Each row was made from one small tree. Brackets hold a mark, then the marks that hang from it, in alphabetical order. Every link used is in the known rows. Write each row's tree.
Known rows:
[C [E M Q T]]: 2.35  -0.36  4.66  -2.99  -2.43  1.13  2.09  -2.75  0.16  0.30  4.00  1.82  -1.25  3.88  -2.35  -2.29  -2.13  2.30  -1.82  2.93  -0.01  3.48  1.99  -3.03  -0.46  2.90  1.08  3.03  0.76  2.02  -0.41  1.63  -1.08  -3.62  -2.30  -0.02  -3.70
[M E]: 0.75  0.84  1.82  -1.53  0.75  1.53  2.24  -2.35  1.22  0.72  2.08  3.73  -0.51  4.67  -4.45  -2.01  -0.73  -0.05  -1.94  -0.08  -0.21  1.37  3.68  0.17  2.39  1.64  -3.03  1.58  0.30  2.14  -1.49  1.81  -1.83  -3.16  -1.23  1.95  -2.61
[T E]: 0.07  -0.92  1.61  -0.37  -0.92  0.07  2.12  -2.77  0.98  0.55  3.17  4.68  0.77  3.95  -2.90  -2.33  -1.89  0.60  -3.24  -0.42  0.43  4.59  2.97  -2.17  0.87  0.50  -2.40  1.84  1.29  1.54  -2.19  2.39  -1.07  -4.72  0.59  2.20  -3.01
[E C M T [W A Q]]: -0.72  -0.28  4.08  -2.58  -2.76  1.02  2.88  -5.41  1.60  -0.52  5.09  0.84  -0.27  5.20  -1.95  0.62  -3.77  2.27  -2.08  3.84  -0.43  -0.65  -4.98  -0.49  0.17  7.80  5.75  6.93  0.97  -1.67  -0.01  4.49  -1.82  -2.85  -3.03  -0.37  -0.64
[C [E M W]]: 1.16  0.76  2.95  -1.79  -0.58  2.06  1.99  -2.11  -0.16  -0.39  2.79  2.06  0.08  3.70  -2.59  -1.84  -1.19  1.73  -2.74  1.49  -1.26  2.23  0.81  -2.96  -0.41  3.58  2.15  3.00  -0.37  1.15  -0.56  2.64  -1.37  -3.62  -1.37  -0.01  -4.57
[M [E [Q A] T]]: 1.31  0.41  3.44  -2.78  -0.58  0.45  2.79  -4.19  1.50  0.63  3.21  3.09  -1.57  4.52  -4.41  -1.52  -1.03  0.85  -0.81  0.97  0.89  1.39  2.94  -0.40  2.46  2.64  -1.35  3.37  1.44  2.20  -0.83  2.12  -1.73  -4.43  -2.84  2.02  -2.32
[Q A [E C M T] W]: -0.22  0.74  4.78  -3.86  -1.43  0.48  -1.06  -6.28  1.11  -0.26  4.74  1.63  1.20  5.12  -3.31  2.53  0.27  0.00  0.20  0.41  -0.17  -1.19  2.50  -0.19  1.54  3.79  3.91  6.29  0.46  0.18  2.79  2.32  -1.83  -6.24  -1.03  1.22  -0.48
[Q A W]: -1.64  -0.13  2.23  -1.75  0.06  -1.59  0.94  -3.53  0.44  -0.98  2.89  2.72  1.37  3.99  -1.80  0.11  1.80  0.17  0.01  -0.66  -0.76  0.45  2.91  -0.96  1.87  1.16  0.31  4.09  0.42  0.44  1.53  0.79  -0.97  -3.76  -1.25  2.03  -0.80
[T [E C]]: -0.51  -0.02  1.66  0.14  -1.24  -0.01  2.77  -3.56  1.47  0.44  3.52  5.29  0.74  4.04  -3.27  -1.75  -3.12  0.74  -3.84  0.62  0.57  4.10  2.13  -0.84  0.38  1.96  -0.71  2.59  1.12  0.04  -2.75  3.05  -1.61  -4.79  0.25  2.39  -2.91
[W Q]: -1.20  -1.18  1.86  -1.90  -0.33  -0.26  2.21  -1.52  0.72  0.06  2.36  4.43  -0.40  4.39  -1.89  -1.10  -1.53  2.30  -0.96  0.20  0.05  2.42  1.56  -1.29  1.21  1.62  -3.65  2.84  1.42  1.29  -0.98  0.62  -0.30  -1.92  -2.66  0.81  -0.48
[C [E T [W A Q]]]: 1.24  -1.66  2.61  -2.68  -1.79  -0.65  2.82  -3.11  0.97  -0.41  4.84  3.36  0.38  2.39  -3.01  -0.69  -1.92  3.23  -2.32  2.39  0.24  1.07  0.19  -2.28  -0.15  4.57  1.91  3.46  0.38  0.95  -0.49  2.89  -2.19  -3.56  -1.18  0.01  -2.46
[A [W [E C Q]]]: -2.45  0.24  3.24  -0.66  -2.24  -0.46  2.69  -3.42  2.40  -0.68  2.40  5.77  -0.12  4.21  -5.33  -0.62  -0.22  2.02  -2.45  1.81  1.22  3.03  2.06  -1.88  -0.17  1.36  0.89  3.72  0.27  0.47  -3.02  1.06  -2.75  -2.44  -3.51  2.88  -3.29
[Q A]: -1.13  -0.88  0.91  -1.43  0.44  -0.31  1.85  -3.00  1.13  -0.76  2.26  4.11  1.54  3.93  -3.03  -0.88  -0.09  1.41  -1.68  -0.90  0.81  0.93  2.64  0.20  2.57  1.36  -1.35  3.79  1.11  0.93  0.28  0.43  -1.77  -4.60  -1.46  1.60  -0.61
[Q A [E C M]]: -0.61  0.26  2.04  -2.28  -0.10  1.86  -0.48  -5.33  1.00  -0.42  2.88  3.87  1.83  5.23  -4.71  1.18  -0.09  1.42  -1.45  -0.87  1.16  -0.35  2.81  0.06  2.16  3.46  1.28  5.71  0.97  1.05  0.91  1.74  -2.20  -7.09  -1.67  1.10  -1.21
[Q E]: 0.10  0.56  2.59  -1.54  0.20  1.84  -0.04  -2.69  1.00  0.65  2.54  5.01  0.46  4.91  -4.19  0.00  -0.05  0.56  -1.29  -0.23  0.79  1.36  4.52  -0.37  1.27  1.50  -2.87  2.99  0.38  1.84  -0.62  0.65  -1.64  -4.94  -0.12  1.66  -1.16
[T [E M W]]: 0.14  0.23  2.71  -0.60  -1.04  1.75  2.01  -3.45  0.47  0.18  2.91  2.28  0.27  4.88  -2.34  -2.19  -1.61  0.34  -3.15  -0.28  -0.78  4.14  0.04  -3.69  0.29  2.34  0.87  3.34  0.95  1.09  -1.68  3.93  -0.67  -5.03  -0.22  1.52  -4.44
[A [W E Q]]: -2.50  -1.59  2.50  -2.04  -1.89  -1.04  2.04  -2.52  2.41  -0.65  2.39  5.45  0.29  3.84  -4.80  -0.51  -0.05  2.54  -1.93  0.16  0.90  2.90  2.12  -2.73  0.62  0.27  -0.99  2.96  0.57  1.72  -2.04  0.63  -2.26  -1.74  -3.15  2.04  -2.51
[W A E Q]: -1.31  -6.07  -0.01  0.15  -2.29  -3.64  1.01  -3.57  0.39  -1.86  4.65  5.47  3.81  3.83  -4.68  -0.30  0.25  4.80  -2.23  0.74  2.31  0.42  -1.05  -3.59  0.87  2.22  -1.71  2.77  1.50  2.32  -0.93  0.66  -1.83  -3.29  -2.66  0.54  -0.63
[Q A [E M T W]]: 0.52  0.51  3.88  -3.67  -0.37  2.22  -0.22  -5.44  1.25  -0.29  3.65  1.96  0.78  4.94  -4.02  1.46  -0.16  1.05  -0.90  -0.57  0.59  -0.61  1.12  -0.86  2.16  4.07  2.53  6.18  0.82  1.29  1.86  2.56  -2.16  -7.39  -1.12  0.76  -1.40

Which tree is each row?
-0.86  -1.14  1.68  -0.37  -2.14  0.31  2.42  -5.05  0.69  -0.36  3.83  3.32  1.21  4.72  -2.93  -1.06  -2.15  2.00  -3.10  0.73  0.03  2.82  -1.83  -3.60  0.05  4.66  2.58  4.80  1.56  0.32  -2.25  4.89  -1.12  -4.96  -1.30  1.22  -3.56 | [T [E C M [W A Q]]]
2.06  0.59  4.29  -3.05  -1.45  1.86  2.28  -2.59  0.56  -0.08  4.04  1.03  -0.61  3.50  -2.33  -1.37  -2.63  1.52  -2.82  2.51  -1.07  2.07  0.32  -1.92  -0.35  3.98  3.09  3.22  -0.30  0.81  0.18  2.88  -1.72  -3.65  -0.86  -0.34  -3.74 | [C [E M T W]]
-2.41  -1.12  1.38  -1.53  -0.90  -1.13  1.98  -4.10  2.41  -1.33  2.49  5.25  1.88  3.50  -5.22  -0.04  0.24  2.07  -2.39  -0.45  1.45  1.02  2.42  -0.40  1.89  1.32  1.12  4.33  0.58  0.64  -0.74  0.80  -3.20  -4.41  -2.38  2.35  -1.86 | [Q [A [W [E C]]]]
-0.74  0.68  1.89  -1.88  0.88  1.12  0.35  -4.66  1.01  -0.51  2.46  4.72  1.40  4.23  -4.74  1.38  1.28  1.39  -0.81  -1.46  1.10  -0.46  2.65  -0.90  2.01  3.37  0.50  5.42  0.60  1.17  0.55  2.01  -2.19  -7.42  -1.13  1.85  -1.61 | [Q A [E W]]
-0.95  1.43  5.39  -2.00  -2.54  -1.54  3.19  -5.48  1.46  -0.14  4.80  3.03  -1.50  4.48  -2.06  0.62  -2.01  1.29  -0.09  3.96  0.57  1.22  0.64  0.38  0.33  4.74  3.25  6.10  1.30  -1.66  -0.26  2.09  -1.22  -4.00  -3.72  2.14  -0.59 | [E C [Q A W] T]
-0.72  -1.10  2.03  -0.86  -1.89  -0.79  2.56  -4.31  1.16  0.06  2.85  5.08  0.13  3.85  -3.62  -2.18  -0.26  1.77  -1.96  -0.61  1.45  5.19  3.10  -4.09  0.84  0.74  -1.04  3.65  2.22  2.14  -2.59  2.48  -1.13  -5.76  -1.78  3.04  -4.04 | [T [E [Q [A W]]]]
-1.09  0.37  3.99  -0.14  -1.47  -0.82  0.69  -3.11  0.04  -0.96  3.84  2.31  1.22  5.13  -2.47  -0.12  -0.22  0.11  -1.56  1.73  -1.22  1.25  0.64  -1.50  -0.26  1.95  1.63  2.80  -0.54  -0.28  0.21  1.25  -0.86  -2.34  -1.54  1.40  -2.08 | [Q [W [E C M]]]
1.95  -0.78  4.21  -2.37  -2.75  0.74  2.39  -3.91  0.09  -0.44  4.47  1.46  -0.45  3.65  -2.56  -1.63  -1.04  2.92  -1.71  3.38  -0.02  2.05  -0.53  -4.11  -0.75  5.06  3.68  4.49  0.60  1.49  -0.48  3.10  -1.50  -4.10  -2.47  -0.13  -4.10 | [C [E M Q T [W A]]]
0.13  0.79  5.44  -3.65  -1.55  2.20  2.32  -3.21  0.98  0.11  3.72  -0.30  -1.90  5.38  -0.85  -0.43  -3.13  1.12  -1.28  2.11  -1.44  1.39  -3.00  -1.57  0.56  4.80  2.63  5.19  0.76  0.03  0.67  3.20  -0.50  -2.54  -2.61  -0.42  -1.45 | [E M T [W Q]]
-2.12  1.39  2.65  1.29  -1.79  -0.22  4.19  -5.11  0.57  -0.86  3.11  4.81  -0.46  4.81  -3.24  -0.31  -0.46  2.65  -1.34  4.01  0.71  0.83  -2.42  -1.81  -0.73  7.21  3.55  6.64  0.96  -1.70  -3.22  3.60  -1.57  -3.88  -4.33  2.11  -2.48 | [E C Q [W A]]
-0.43  0.50  3.68  -0.32  -2.60  0.33  2.00  -4.61  0.00  0.22  3.61  2.97  -0.47  5.41  -2.13  -1.88  -1.49  0.78  -1.90  1.51  -0.39  4.85  1.02  -3.95  -0.52  2.66  1.37  3.90  1.58  0.56  -2.24  3.56  -0.04  -4.71  -1.96  2.09  -4.38 | [T [E C M [Q W]]]
-0.73  0.30  3.71  -4.58  -1.79  1.82  0.01  -6.26  2.95  -0.03  3.67  3.46  0.67  4.73  -5.44  1.81  -0.56  1.23  -1.41  -0.06  1.47  -0.16  2.99  0.22  2.13  3.38  3.43  6.75  0.85  0.95  0.85  2.23  -3.48  -6.31  -1.78  1.61  -1.19 | [Q [A W] [E C M T]]
-1.83  0.12  4.26  -1.58  -2.85  -0.65  2.89  -3.76  3.07  -0.50  3.29  5.11  -0.62  3.95  -5.09  -0.33  -1.29  1.84  -2.48  2.53  1.35  2.82  1.71  -1.18  -0.03  1.68  1.59  3.83  0.27  0.26  -2.58  1.18  -3.05  -2.41  -3.16  2.70  -2.71 | [A [W [E C Q T]]]
-2.03  -0.43  3.24  -1.02  -2.04  -0.47  2.21  -2.98  2.28  -0.60  2.27  5.21  -0.10  4.16  -5.01  -1.17  0.65  1.87  -2.00  0.98  1.19  3.40  2.55  -2.82  0.19  0.31  -0.29  3.13  0.22  1.47  -2.55  0.54  -2.49  -2.43  -3.19  2.84  -3.40 | [A [W [E Q]]]
0.10  -0.75  4.24  -0.67  -2.25  0.07  1.51  -3.50  1.35  -0.84  4.82  2.71  1.18  5.03  -3.95  -0.38  -3.94  1.45  -3.89  2.98  0.62  1.38  -1.07  0.45  0.12  2.86  1.90  2.80  -0.01  -0.48  -0.29  1.13  -2.22  -3.41  -1.63  0.48  -1.60 | [W [E C M T]]
0.03  1.15  4.51  -2.44  -0.65  1.84  -1.69  -3.54  -0.13  0.40  3.13  1.73  0.40  6.01  -2.49  0.71  1.97  -0.80  0.43  -0.14  -1.41  0.90  3.72  -2.54  0.55  1.72  0.01  3.80  -0.21  1.77  1.34  1.40  -0.43  -4.08  -0.52  1.20  -1.90 | [Q [E M] W]
1.74  0.28  4.56  -3.00  -1.98  0.98  2.59  -3.86  0.09  -0.47  3.93  1.40  -0.99  3.54  -2.58  -1.27  -1.50  2.68  -1.55  2.52  -0.17  2.37  0.05  -3.51  -0.30  4.58  3.78  4.62  0.66  1.29  0.06  2.96  -1.26  -5.03  -2.95  0.07  -4.28 | [C [E M [Q A] T W]]
-1.48  3.16  3.71  -0.41  -0.49  3.18  2.87  -3.56  0.74  -0.40  2.37  1.59  -0.63  5.86  -2.17  -0.50  -2.64  0.41  -2.72  2.60  -1.59  0.87  -2.60  -0.09  -0.10  6.03  4.35  5.49  -0.21  -2.01  -1.22  3.73  -1.30  -2.99  -2.63  0.62  -2.79 | [E C M W]
1.22  2.18  4.46  -2.13  -0.49  1.36  3.59  -3.82  1.28  0.75  3.03  2.64  -2.73  4.82  -4.06  -1.37  -1.34  0.38  -0.88  2.10  -0.15  1.60  1.06  -0.90  1.29  4.09  -0.01  3.64  0.75  1.18  -1.78  3.39  -1.57  -3.79  -2.93  2.06  -3.42 | [M [E Q T W]]
0.62  -0.71  2.85  -2.64  -1.81  0.81  1.78  -3.25  0.03  -0.51  2.55  2.95  -0.14  3.74  -3.35  -2.12  0.33  3.04  -1.54  0.99  0.32  3.30  2.86  -4.33  0.13  2.19  1.36  3.78  0.85  2.64  -0.81  1.51  -1.35  -4.33  -3.29  0.67  -4.77 | [C [E M [Q [A W]]]]
0.23  -1.24  2.45  -0.93  -1.87  0.39  1.64  -4.32  -0.02  -0.04  2.93  3.06  0.30  4.90  -2.69  -2.63  -0.63  1.56  -1.99  -0.53  0.83  5.06  1.70  -4.70  0.90  1.32  -0.50  3.76  2.46  2.44  -1.57  2.73  -0.29  -6.08  -1.92  1.79  -4.33 | [T [E M [Q A]]]
1.20  1.96  3.65  -2.49  0.21  1.68  3.12  -3.25  1.83  0.72  3.16  2.46  -1.61  4.44  -4.13  -1.07  -1.98  -0.42  -1.91  1.32  -0.61  0.58  1.31  0.66  1.92  3.62  -0.04  2.88  -0.02  0.88  -1.07  3.34  -2.30  -3.40  -1.14  1.75  -2.59 | [M [E T W]]
0.40  1.96  5.94  -3.16  -1.76  1.62  -0.81  -4.75  1.03  0.64  4.75  1.44  -0.28  5.83  -2.69  1.77  -0.77  -0.90  -0.18  1.96  -1.11  0.13  2.47  -0.21  0.20  3.64  2.57  4.80  -0.25  -0.09  1.45  2.38  -1.32  -4.13  -0.44  1.18  -0.96 | [Q [E C M T] W]
-0.30  -1.36  1.13  0.22  -1.29  -0.36  2.48  -3.94  0.92  -0.16  3.54  4.28  1.41  3.79  -3.29  -1.66  -0.71  1.17  -3.22  -0.03  0.48  3.22  0.51  -3.21  0.51  2.67  0.24  3.31  1.14  1.03  -2.31  3.83  -1.60  -5.30  0.37  2.22  -3.41 | [T [E [W A]]]
-1.37  0.99  3.35  -0.93  -1.65  1.35  2.33  -4.83  0.16  -0.65  2.45  2.58  -0.50  6.05  -2.56  -1.16  -1.20  2.16  -1.08  2.10  0.54  2.07  -0.31  -1.62  0.69  4.49  2.42  6.18  1.70  -0.06  -1.07  1.96  -0.60  -4.51  -5.08  1.04  -2.48 | [E C M [Q A]]
-0.73  0.89  3.00  -0.07  -1.94  0.74  2.94  -5.54  0.32  -0.37  3.11  3.21  -0.23  4.98  -3.01  -1.45  -1.69  1.65  -2.47  0.89  0.28  4.05  -0.98  -3.95  -0.06  4.39  3.23  5.48  1.85  0.07  -2.41  4.64  -0.71  -6.51  -2.72  2.05  -4.92 | [T [E C M [Q A] W]]
-0.63  2.38  4.86  -0.56  -1.11  2.78  2.48  -3.27  -0.66  -0.33  1.62  0.98  -2.28  6.34  -1.40  -1.84  0.09  1.29  -0.47  2.15  -1.08  3.00  -1.89  -4.25  -0.36  4.59  2.09  5.51  0.95  0.61  -1.39  2.76  0.38  -3.51  -4.64  0.92  -4.16 | [E M Q W]
0.72  -0.87  1.39  -0.88  -0.76  0.03  2.50  -2.61  0.37  -0.72  3.50  3.99  1.30  2.63  -3.42  -1.34  -0.29  2.62  -2.74  1.63  -0.02  1.26  1.31  -2.53  -0.15  3.86  1.57  2.97  -0.24  1.00  -1.21  2.56  -2.25  -3.85  -0.66  0.65  -3.50 | [C [E [W A]]]
1.55  -1.80  3.18  -3.25  -2.17  0.52  2.07  -3.37  0.40  -0.46  4.64  1.46  0.37  3.25  -2.51  -1.04  -1.90  3.04  -2.31  2.41  -0.35  1.20  -0.80  -3.21  -0.19  4.86  3.15  3.94  0.41  1.47  0.17  3.20  -1.75  -3.48  -1.58  -0.77  -3.05 | [C [E M T [W A Q]]]
-2.44  0.15  2.63  -3.29  -1.40  0.69  1.83  -3.13  2.81  0.38  1.90  5.76  -0.70  4.22  -4.57  0.25  -0.01  1.86  -1.11  0.01  0.67  2.24  3.57  -1.62  0.96  1.56  -0.94  4.41  0.76  1.39  -2.13  1.45  -2.30  -2.40  -2.81  2.30  -1.75 | [A [W [Q [E C]]]]
-0.05  0.56  6.12  -2.06  -3.98  0.22  1.98  -5.62  0.66  0.01  5.25  0.38  -1.34  6.05  -1.26  -0.31  -1.81  1.17  -0.26  4.93  -0.32  1.34  -1.48  -1.51  -0.45  5.53  4.60  6.24  1.25  -0.83  -0.04  2.70  -0.76  -2.60  -3.81  0.83  -1.27 | [E C M [Q [W A]] T]
-1.67  -1.23  1.21  -0.67  -0.62  -0.49  2.71  -3.12  0.65  -0.77  2.93  3.80  0.80  4.08  -2.49  -0.31  0.16  2.64  -1.25  0.98  0.00  0.35  -1.64  -2.45  0.76  4.60  0.43  4.81  0.92  0.38  -1.23  2.69  -1.19  -2.84  -2.44  0.97  -1.25 | [E [W A Q]]
0.45  1.59  4.09  -2.44  -1.10  -0.23  3.04  -5.14  1.53  0.40  3.86  3.15  -1.63  4.68  -4.23  -0.42  -1.35  0.35  -0.50  2.15  0.20  0.70  2.27  0.31  1.77  4.11  1.09  4.23  0.96  0.46  -0.94  3.05  -1.88  -4.10  -3.17  2.36  -2.33 | [M [E C [Q A W] T]]
